Each row was made from one path, in order. Every step used is in the known rows, and no mark comes twice. Write each row's path.
Known rows:
lotod patobi: [  1  -1 -19   4  20  16  -7 -21   3  -2 -16  -9  11  23  10 -13  20  -9
  -7 -51  -6  -9  -8  21  -6  -5 -15  -5   3 -23   7 -22  -4   8  14  16
   4  -9   1  17   6  -8   4  12  -8  -3  -6  18  -6  -6]
lotod patobi midev: [ -4   1  -7  -2  21  16 -12 -10  18   8   5   3  10  15  -2  -8  16 -15
  -7  -9  -5 -29 -12   7 -36  -8  -5  -2   1 -44   2  -9  -6  13  14  12
  10  -9  -5  -8  -2   0  -2  -1  -4   4  -8  27  -2   6]
tosa kuvupe patobi midev nodiz: [ -5   5  -4  17  16 -11  11  11  -5   2  12  10  19 -12 -11  -1 -12  -2
   2  23  15   4  -5  -8 -89  -1  19 -25 -15 -13 -11  22   6 -22 -14  -4
  -8  -4  10   8 -12  -4 -12  -6   0   0   7  -5  10  23]
dobuna patobi vefi: [ -3   1  10   8   4   8  -1 -12  12   4 -20  -3   4  36  -2  11  -3   8
   1 -18  -7   7  11  10  32   3 -13   2   4 -31   7 -11   0  -2   0 -14
  10  -3 -10  13  -6 -16  -3 -16 -11   7   3  25   8  -9]
midev nodiz kuvupe: [ -2 -15  -6  -5   7  -2  -3   9 -12  -7  -2  -8   6 -12  -2  -3 -20   4
  -1 -32 -16  11  -1  -6 -25   3  13 -10   2  17   4  12   4   5 -10   1
  -7   4  -4  -5  13 -10  -6  25   2  -3   8   8   2 -23]
lotod patobi tosa kuvupe: [ -6   7 -10   9  27  14   5  17  22  -2  15  13  -3   1  18   5  27 -15
 -38 -24 -19 -16 -31  17 -26  -2  -9 -13  18 -20  16  -5  -1   9   9 -10
  20 -12  -2  18   9  -1  11  13  -3   4   3  19   6  -6]
kuvupe tosa patobi vefi mikebi: [  5   9  -2   5   4   9  12 -31  -5   5   2 -12  28  51  -1   3  10   2
   7 -14 -15  -9  19 -13  44   7 -21  13  -5 -26  -5  -1   2  13  33   9
  -1  12   3   2  -2  -6  15 -33  -4   7  -5 -46   4  14]
zinib dobuna patobi nodiz kuvupe: [  7  -2   5 -13 -40  -7  -5  18  -7   3   8   3 -27 -13   4 -26  -9   8
  -1  34   4  -8   8  11  30  -1 -28   9  17   2  11   2  -7 -13 -24 -17
  -3   6  -7 -12  -5  12  -5  21  -1   3  14  30   9 -13]
zinib dobuna: [ -4  -3 -10 -10 -18   6   0   1  -1  -1  -7   2 -23  11   0 -16  11 -12
  21  26  -8 -20  -5   8  26  -8 -20 -11  -9  11  33 -10   4  -6   3   2
  -3  -2   8  20 -13  -3   0   3  -2  -2   2 -15 -10   4]
dobuna patobi nodiz kuvupe: [  3  -4   0  -1 -24  -3 -12  11  -8  -1  -8   0  -2  -7   4   0  -8  10
  -1   0   6  19  12  15  11   2 -11  -7  11 -20  -3  -2 -10  -3 -24 -12
   7   1 -13  -4   9   0  -1  22  -3   0   8  37  12 -21]
midev nodiz: [ -7  -8  -6   1  23  -1   9  -5  -9  -3 -14  -4  35   4  -3   0 -11   1
   0 -35  -9  10   3  11 -22  -2   5 -33  -8 -16  14   5   0  -4  -2   5
   0  -6   4  26   8 -12  -8  15  -1  -4  -1 -16  -1  -5]
zinib dobuna patobi nodiz: [ -2   9  -1  -4 -23  -4   3  11  -5   5  -2   7  -4  12   0 -20   1   5
   0  23   6  -3   7  24  30  -5 -41 -18   4 -22  20  -3  -9 -27 -18 -13
   2  -8   1  18 -13   5 -11   3   0   3   6   5   5   5]
dobuna patobi midev: [ -7  -3  11  -1  -8   5  -5   3  19   8  -2   8 -22  19  -9  -3  -5   5
   9  15   4 -21   5  19  -5   0  -5 -12  -4 -43  14 -12  -7   0  -4 -10
  21 -18 -13   2 -14  -5  -9 -15 -17   6   1  22   3  -3]
zinib patobi tosa: [-10  -1   2 -15  15   6   6  10 -12  -2   5  20 -32  -3   1   0   0 -16
 -21  19 -12  -9 -15   4  41  -5   0  -1 -11   7  20   1   0  34   7 -14
  22 -23  -5  19   0   3   4 -16  16  -2  -9  -4 -11   6]
tosa kuvupe patobi nodiz: [ -7  10 -18  24  -4  -7   2  12 -21  -1 -12  10  25  -9   4  -1  15 -15
  14  10   9  31  -2   0 -44  -6  -5 -27 -11  -4 -19   2  -4 -18 -23  -2
  -6   6  17  27  -3  -6   1   7  10  -5   5 -14   9  29]
tosa patobi midev nodiz kuvupe: [ -1 -13  11  -4  -4  -9  -1  25  -4   3  25  -5  -8 -43 -10  -5 -25   9
   2  17   8 -33   8   0 -52   0  17   4   2 -11 -24  24  12  -9 -14  -2
  21   6  -7 -15   6  -4 -10  15 -14  13   8  -4  10  -9]
midev nodiz kuvupe tosa patobi: [  7  -4   8  -6  -3 -14  12  -5 -19  -7   6 -21   5  -4   3   4  -7  16
   6 -30  15 -11  13   9  -1   1  -3  12  -1  24 -18   8   3 -11  -5  10
  -6  11   8  -3  11   3   1   4  -4  -1  -2 -33   2 -11]
patobi tosa kuvupe: [-14   0  -2   4   7   9   6  25  10  -3  13  19 -15 -11   8  15  18 -15
 -15   9 -24  -3 -23  11 -13   1   7 -26   3   0  21  -3   4   6  -3 -18
  23 -12   0  28   3 -11  10   5  -3   4   7  -6   8  -6]
zinib dobuna patobi mikebi: [ -1   1   2 -11  -5  -3   2   0  12   5  11  16 -41   0   0 -16   3   8
   2  19   2 -18   3   4  35   1 -25  -3   3  -9  19   1  -4 -13  -9 -11
   6  -5  -4   2 -25   8  -4   4   2   7   4  19  -2   4]
nodiz kuvupe patobi: [ 11  -4 -11   4 -17  -2 -12  -4  -7  -4 -14  -9 -22 -11   3  -7  -2  -5
  12   4   6  27  -3 -15  -1   2  17  21  -8  39  -4  -7   5  13  -4   3
 -17   3   5 -13  -1   0   3  11   4 -11   0  15 -10   0]
kuvupe patobi tosa: [  3   7   3  -1   8   1   4  -9  16   6 -16  10  -1  -3   5   7   9  -9
 -23  14  -6  30 -16  -4  21  -1  22 -13  -4  12   2  -1   4   9  14  -7
   0  -9  -1   1  -6   3   2  -3  17 -13  -6 -10 -11  13]
nodiz kuvupe patobi tosa: [ 12  -1   5  -7  -8  -3  -4   9  17   3  -4   5 -27 -26   8   7  -4  -6
 -29  20  -8  33 -18 -17  23   4  29  13   6  44  -4   6   6  22   8 -12
 -11  -1  -6 -27   3  10   9  18  11 -12  -1  13  -6  -2]
vefi patobi: [-10  -9 -28  10   6   1  -5   5  -7  -3  -7   6   2  -1  -6  -7  -9   5
  25 -31 -10  23  -1   4 -12   2   2  -7   5   2  30 -19  -9   2  13  15
  -9 -17  14  16   6  -4   2 -24  -5  -6   3 -13 -13  -5]
midev nodiz kuvupe patobi vefi: [  9   0   8  10  14  -7   0  -1  -3  -1 -13 -13  33 -18  -4   8 -32   7
 -16  -6   2  38   6 -34  -2   6  28  19   2  23 -23  23  11  -1  -3  -4
 -29  20  -3 -29   6  -9 -10   4  10  -2   2  17   7   1]
zinib dobuna patobi: [  2   0   0  -6 -23   1   6  -1  -5   1  -5   1 -44  28   2 -27   9   8
  10  11   2 -20  -1  26  38  -4 -34   3  -2 -12  35 -13  -1 -19  -5 -10
   6 -14   1  18 -19  -1  -5   1 -12   1   6   4  -4  -5]
kuvupe tosa patobi vefi: [ -2  10  18   4   9   4   9 -24   1   0 -20 -16  25  35   0  20  16  -2
  12  -5   6 -18  19   3  43  -2 -24  11  -4   4 -17  -8   8 -11  14   9
   7  14   7  14  -4  -4   4 -26  -9   5 -11 -29   0  15]
nodiz kuvupe patobi midev: [  6  -1  -2  -1 -21  -1 -18  -3   4   5   7   3 -19 -18 -10  -4 -10  -9
  11  46  10  12  -7 -24 -29   0  30  23  -8  25 -13   3   4  13  -4   2
 -15   2  -4 -34  -7   6  -1  -2   4  -4  -1  26  -7   7]
dobuna patobi: [  0  -3  -2   5  -2   3   1 -13   4  -1 -21  -4 -25  33   2  -6   5  10
  12 -27   0   5   2  28  21   2 -17 -12  -1 -29  19 -18  -8   0  -5  -6
   8 -17  -3  26  -7  -9  -2   0 -14  -2   2   6   0 -11]
zinib dobuna patobi tosa: [  3   6  17 -16 -14   0  11   9  25   7   4  14 -56  15   5 -12   5   7
 -24  32  -9 -18 -13  26  53   2 -15  -1  10  -7  39  -3   2 -11   3 -26
  11 -14  -9   7 -16  10  -3  -1   0   1   4   7  -2  -7]
midev nodiz kuvupe tosa patobi mikebi: [  4  -3  15 -12  13 -16   7  -4  -9  -5  19  -6   5 -30   0  10 -11  16
 -10 -19  11  -8  14 -16  -3   6  11   4   2  23 -33  24   7  -8  -9  10
   0  14  -3  -7   5   9  -3  15   8   4  -3 -16   2  -2]

Write each row's path:
[ -4   4 -25  25  -1  -1   2   3 -13  -8  -7   1 -11  11   6  -4  18  -9
  19   8  10  20 -10   0 -24  -3  -4  -8 -12  11   3 -11   4 -10  -9   0
  -8  -4  17  31  -8  -8   3   1  -5  -4   5 -13  -2  19] -> tosa kuvupe patobi
[  0   6   5   3  16  -5   6  -5   3   7  -5   4  27  -5 -13  -2 -22  -2
  -4  11  13  16   1  -7 -49  -1  24 -19 -20 -16  -9  14   3 -14  -4   3
 -13  -9   3 -10 -12  -2 -17  -5   6  -6  -5  -9  -1  23] -> kuvupe patobi midev nodiz
[ -8  -5 -11   0  10   2  -2  18  14   4   6  21   0 -13  -2   8 -10   1
 -11 -20 -23  27 -14   2  -2   7  19 -12  15   7  32  -6  -4  13  23  -1
   2 -21   1   0   6   4   2 -21   6  -5   1  -8 -11  -6] -> vefi patobi tosa
[  7  -4   1  -8 -13   3  -5 -18  -5 -11  -7 -12 -10  19   1  10  15  -2
  15  -4   1   6  -3  -5  27   1   1  17  -4  32   9 -17  -6  17   5   9
 -11  11   1  -7  10   6  11  -2   7  -9  -7  -1  -7 -22] -> nodiz kuvupe tosa
[ -4   6   7  -5 -16  -2  18  31  18   3  24  21 -61   6  11  -9  15   0
 -21  38  -8 -25 -19  26  26   4 -28  -4  12  -1  40   1   5 -23  -8 -32
  21 -13  -1  18 -17   3   3  -1  -9   9  15   7   8  -6] -> zinib dobuna patobi tosa kuvupe
[ 13  -2  11  -9   9 -13   7  12   6   2   4   1   4 -35   5   7 -25   6
 -42   0  -5  36 -17 -20  -8   5  41  -1   5  34 -13  19   9   7   0 -10
 -17  -2  -4 -29   8   8  -4  20  16 -11   4  -1  -2  -5] -> midev nodiz kuvupe patobi tosa
[  1 -10  -1   0 -21  -6  -9  18 -16  -3  -7  -5   0 -33   5  -1   1   0
  12   7   8  -9  13  10 -10  -4  -8  -3   6   0 -26   8   5  -5 -22   2
  21  13  -7  11  11  -3   5  32  -7   6   6  -7   5   0] -> tosa patobi nodiz kuvupe
[  3  -3   2  -7   5  -5   9  -8 -14 -10   5 -16  18   9  -2   7 -10   9
   2 -28   6  14   3  -7  11   1   6   0  -2  28  -1   2  -5   1  -3   9
 -16   6   4 -11  14  10  -3   4  11  -7  -4 -11   2 -23] -> midev nodiz kuvupe tosa
[ -1   6  -4   7  -1   2  -9 -11   9   8 -15   9  -4  10 -11  -2   3 -12
  14  32  10   5  -5  -7 -22  -2  18  -4 -17  -8  -3  -3  -1   5   4   4
  -4  -8   5  -6 -16  -1  -6 -14   3  -4  -6   3  -9  25] -> kuvupe patobi midev
[  3  -3  20 -11 -22   0  -6   2   4  -1  16  -8 -30   1  -5   5  10   0
  15  36  16 -42  11  -1  -1  -2  -2  29  -5  14 -22   1   2   3   1   6
   9  10  -1 -18  -1  13   6 -13 -13   7  -6  -2  -2   0] -> nodiz kuvupe tosa patobi midev
[  1   9  -2  13  13   6  -2 -19   5   4 -33  -5  29  19  -3   7   0 -11
   8   5  -2  31   5 -17  11  -2   8   4  -8   5 -12  -5   7   5   9   3
 -18   6   4   1  -9 -14  -1 -17   1  -4  -7   4  -5  23] -> kuvupe patobi vefi
[ -5 -12  11 -12   2   0  -6  19   3   3  24   2   9 -32 -13   0 -30   1
  -7  13  -6  -7  -2 -12 -44   0  30  -2   0  -8  -2  21   2   7 -11  -1
  -1   1 -10 -26   6  -4 -10  18   1   4   7  21   5 -22] -> patobi midev nodiz kuvupe
[  0  -1  16 -14   0  -5   6   0  -1   1  19  -3  12  -1 -13   9 -18   2
  -2   9   8  -6   0 -14 -21   3  19   1  -5   8  -7  13  -5  11  -3   3
 -14   6  -5 -36   6  11  -9  -6   7  -2  -5   4   3 -16] -> patobi midev nodiz kuvupe tosa
[ 11   3   5   1 -14   5   2 -14  -9  -1  13 -16   9  23  -1   1  -2   4
   4   1 -11 -10  16 -30  46  15  -8  36   5   7 -10   3   6  23  28   7
  -7  23  -1 -27   5  -6  19 -22  -2   9   1 -18   5  -3] -> nodiz kuvupe tosa patobi vefi mikebi
[-16  -6 -21   9  11  -1   5  34  10  -1  20  26 -21 -18   3  10   1  -4
  -8 -18 -28  17 -22   4 -25   6  12  -8  17  12  29  -3  -2  -1  10 -11
  11 -20   9  20   6   4   8 -20  -1   0  12  -7   1  -9] -> vefi patobi tosa kuvupe
[  9  13  -6  -4   1   5 -11 -22  -8  -4  -6 -13  45   3  11   3  21  -6
 -14 -36  11   4  -1  -2   9  -3 -19  16  10   1 -16 -13 -17   8   3  15
 -14  10   2 -14  18  15   6   9  16  -7  -8  29   2  -5] -> lotod patobi nodiz kuvupe tosa
[  5   0  28  -2   6  -7  12  -3  -5  -3  -1 -23  34  -3  -1  17 -14  12
  -6 -11  11  -9  19 -12  17   3  -2  24   7  19 -31  17  13 -11   1   3
 -10  27   0 -15  10  -3  -4  -5  -5   8  -1 -16  11  -6] -> midev nodiz kuvupe tosa patobi vefi
[  6   1 -18   1   1   8 -18   2   0  -2  -6  -6  34 -15  11  -7   6  -9
 -19 -27  -6   2  -7   2 -21  -4  -6   7  16 -15 -11  -3 -10  18  -6   8
  -2   7  -8 -16  21   1   4  34   7  -2   2  43   3 -10] -> lotod patobi nodiz kuvupe
[ -2  11   4   1  -3  -4   8 -15 -11  -2 -22  -7  32   8   5   9  22  -3
  15  -8  17 -12  20  18  19  -6 -28 -15  -8 -12 -20  -6  -7 -20  -4  12
  14   8  12  28   1   3   2 -10   4  -1 -11 -43   2  22] -> kuvupe tosa patobi nodiz
[ -4   5  11  -3  -4   1   5  -9  10   4  -2  -1  -1  20  -8   7  18  -4
  20  25  19 -50  10  13   3  -6 -12  -3 -15 -12 -18  -6   0  -8   9   9
  18   2   6   8 -11   6  -1 -21 -10   4 -11 -26  -4  21] -> kuvupe tosa patobi midev
[  3   4  -3  10   0  13   1 -14  11   8   5  -2  16  50  -4  -8 -13   9
  -9 -16 -28  23  15  -6  41  12 -11  -1   1 -48  22  -7  -5  18  19 -11
  -1  -5 -14  -6  -6 -19   5 -24  -9  10   8   9  10  -6] -> dobuna patobi vefi mikebi
[  6   1  19   0  -6   3  -1 -11   0  -4  -4 -21   2   9   3  17   8   6
   9   1   8 -17  16 -11  41  -1  -7  38   6  28 -22  -2  11   4   7   4
   5  26   1 -14   6  -1   8 -15  -6   6  -5 -10   2  -6] -> nodiz kuvupe tosa patobi vefi
[ -9  -5  -5   3  14  -1  -5  -4   2  -1   1   7 -11 -22   4   2  12   0
  10  -5  -5 -25   7   0  -3  -1  -1 -21  -4 -13 -16   6   9  -8  -3   7
  26   2  -3  25  -7 -12   5  16 -11   9  -2 -20  -2  10] -> tosa patobi mikebi
[ -8   5 -21  19  13  -5  -2  -6  -3  -3   5  19  -2 -19   4   1  18 -11
   7  11   3  21  -8 -25 -34  -3  12 -14 -15  16 -12   6   3  -2 -13   0
   0   1  10  12 -12  -5   2   7   9   0   3   0   0  22] -> tosa kuvupe patobi mikebi
[  2  12 -12  14  -2  -3  -5 -12 -10   3 -32   3  41  -3   2  -2   6 -12
   9   4  12  37   5  -6 -18  -6   1 -31 -12  -3 -12  -3  -5  -9  -8   5
 -13   1   7  12  -5  -1  -7  13  12 -11  -5 -12  -4  30] -> kuvupe patobi nodiz
[  8  -3   2  -6 -21  -3   1  -5 -10  -9  -2 -18 -25   2   4   2  16   6
  19  -9  13 -19   7   7  28  -2 -14  24  -2  28 -10 -11   2  -2   3   9
   4  12   7  -2   7   6  11  -2  -8   0  -5 -23  -6  -8] -> nodiz kuvupe tosa patobi
[  2  -5   3  -7  19   5  -5  11   8   4  28  -2  22 -22  -4  -7 -24  -1
 -28 -12   1 -25 -12  -6 -61  -3  17  14  12 -23  -9  19  -3  11   0   7
  -6  -1 -14 -36  12   3  -9  17   0   5   4  47   6 -17] -> lotod patobi midev nodiz kuvupe
[  8   6  10 -12  24  -1   1  -5  14   1  23 -10  35   3  -4   2  -6   4
 -27 -20  14 -25 -11  -6 -30   0   9  20   7 -12 -15   9  -9   9   7  14
 -17   5  -1 -40  12  18  -7  -5   7   1  -7  28   5  -7] -> lotod patobi midev nodiz kuvupe tosa
[-13  -8 -21   6  22  -2 -10   1   1   1   5  24   3 -26  -6   3 -13   6
  15 -37 -15  23  -1 -21 -14   4  18 -12   4   4  18  -5  -6   5  10  15
  -3 -10   5   5  -2   4  -2 -19   8   0   3   1 -11   1] -> vefi patobi mikebi
[  1   5   4  -1  -3  -1   8 -23  -8  -4 -19 -15  -2  35   3   4  26   2
  21 -15  12 -19  12  21  24  -3 -27  -6 -11   2  -4 -17   1  -9  10  14
   9  -1  11  26  -2   0   6 -18  -7  -2 -11 -43  -6  14] -> kuvupe tosa patobi
[ -7 -11 -21   5 -13  -6 -17  25 -23  -1   4  10  17 -46  -5  -5 -21   6
  14 -21 -10  35   3 -12 -26   3  11   4  15  15   7  -1 -11   7  -8  10
 -14   2   4 -12  18   9  -2  -2   9  -4  10  16   1 -14] -> vefi patobi nodiz kuvupe
